Each row comes from the steps of one walk. Every step used is in the known rows, and no mark comes twice. Write the walk behind each row, first mark first.
(in the rows, 128 means zero)
Known rows
C > W > Q: [ 91  99 123 149 145 143 122  93 142 126  58 197 168  94 180 193 107 124
  85 118 126]
W > Q > T > C: [142  80 133 162 109 125  76 100 130 154 140 144 159  79 196 152 126 151
 110 118 100]
J > S > T > M: [159  80 104 188 111 124  96 155 103 146 187 190 164 110 136 154 136 147
 107 122  95]
C > W > Q > T > Y: [123  81 136 130 137 131  74 135 160 140  99 193 158 103 182 172 121 115
  87 117 132]
T > M > C: [129 134 103 194 114 111 127 103 102 128 114 158 173 104 131 173 130 123
 166 137  77]
Q > T > Y: [157 102 124 159 119 134  55 144 139 153 134 159 148 113 147 136 129 120
 120 127 106]
W > Q > T: [119  76 140 154 129 148  70 106 137 152 111 164 171 109 196 165 126 145
  93 115 115]
J > S > T > C > W: [184  76  88 179 108  94 116 138 116 150 201 161 131  71 128 144 127 148
 110  92  92]
C > W > Q > T: [108  78 129 143 136 133 102 120 147 134  92 184 168  99 186 183 126 121
  88 109 127]
C > S: [108 118  95 179 124 136 108 132 120 117 116 181 138  78 138 154 118 140
 103  90  91]
C > S > J: [110 130 102 171 126 147  99 122 153 148 137 171 159  91 128 173 102 137
 110 104  88]
Q > T: [140 100 116 176 118 135  90 125 122 146 125 148 160 109 152 147 136 128
 122 116 101]
M > T: [149 114 126 189 132 131  97 100 102 152 138 144 153 107 140 159 135 149
 105  97  97]
J > S: [142 109  99 186 137 138 107 118 105 138 136 188 133  95 134 150 114 147
 107  96  84]
Q > T > C: [167 105 109 185  96 109  99 119 114 147 159 126 148  76 150 133 135 134
 139 120  84]
T > W > Q: [ 76 119 117 142 137 165 117  98 151 122  71 191 171  94 203 185 115 151
  87 132 113]
W > Q > T > M > C: [128  84 136 164 117 118  79 116 125 146 137 160 180 110 185 173 142 139
 132 125  95]
M > W > Q > T > C > S: [106  92 130 140 119  95 103 149 157 141 152 169 138  59 190 154 133 142
 120  66 105]
J > S > T > W > Q: [132  69 107 148 130 143  90 137 139 150 172 188 152 101 182 163 129 175
  76  99 106]
J > S > T: [167  73 100 182 124 129  88 133 113 159 183 166 144 108 134 143 127 158
 100  94  96]

Write each row's walk
[152  98 131 170 123 100 111  93 116 146 149 150 146  69 168 170 129 150
  95  92 103]  M > T > C > W > Q
[135  86 130 153 107 126  64 122 158 165 180 149 159  71 182 160 118 156
 105 103  90]  W > Q > T > C > S > J
[139 124  89 189  98 107 118 121 112 120 150 155 126  45 137 139 115 146
 123  98  75]  T > C > S
[107 113 115 166 126 107 133 103 123 121  93 185 179  96 159 199 125 118
 139 130  99]  T > M > C > W > Q
[122 106 113 161 117 114 129  86 132 129  97 169 153  59 175 174 105 132
 106 121 107]  T > C > W > Q
[174  90 100 186  92 112 101 102 117 161 167 117 161  84 143 140 124 150
 126 128  98]  S > T > C
[103  81 137 151 116 124 106 138 145 151 125 184 199 115 183 182 133 133
 115 131 133]  S > T > M > W > Q
[135  86 116 149 137  99 107  98 141 145 119 143 153  99 164 179 132 128
 136  85 101]  M > C > W > Q > T
[110  83 144 162 116 144  76 129 127 138 116 189 191 111 199 175 136 134
 100 143 113]  W > Q > T > M
[125  69 127 157 127 117  97 158 133 153 175 208 168 106 172 170 134 150
 102 100 114]  J > S > T > M > W > Q
[155  62 109 164 125  97 102 141 120 148 188 187 159 103 151 177 137 149
 113  98  97]  J > S > T > M > C > W > Q
[122 139  99 185 112 112 114 127 130 139 158 165 172  94 118 182 121 128
 160 120  66]  T > M > C > S > J
[119 115 105 156 117 142 114 144 141 129 121 161 161 101 168 157 146 132
 118 124 101]  Q > T > W
[121  89 133 155 116 120  68 136 152 158 176 165 180 103 172 183 133 143
 127 109  86]  W > Q > T > M > C > S > J
[152  69 113 159 104 107 106 103 138 154 146 144 166  78 171 165 119 145
 100 120 120]  S > T > C > W > Q
[126  90 100 182  97 123  95 170 118 125 168 182 169  93 139 158 140 141
 103 117 102]  C > S > T > M
[190  77  94 189 104 104  96 127 106 161 212 147 133  79 132 131 127 164
 115  97  82]  J > S > T > C
[126 100  96 157 113 143 114 127 142 142 131 152 174 109 159 163 134 148
 103 132 115]  S > T > W
[165 124 115 187 108 105  94 117 124 165 212 129 138  65 126 153 125 160
 116  81  71]  M > T > C > S > J
[143 108 107 175 109  92 123 146 119 127 141 159 170 103 137 171 155 105
 161 120  90]  Q > T > M > C > W
[110 115 127 166 113 113 122 166 133 132 124 183 179 105 159 165 150 105
 147 124 109]  Q > T > M > W
[148  88  90 164 123 134 108 149 129 145 179 177 145 100 149 152 135 162
  96 102  96]  J > S > T > W
[119  80 128 161 113 111  73 145 127 132 160 172 164  92 181 168 147 146
 121  99  89]  W > Q > T > M > C > S
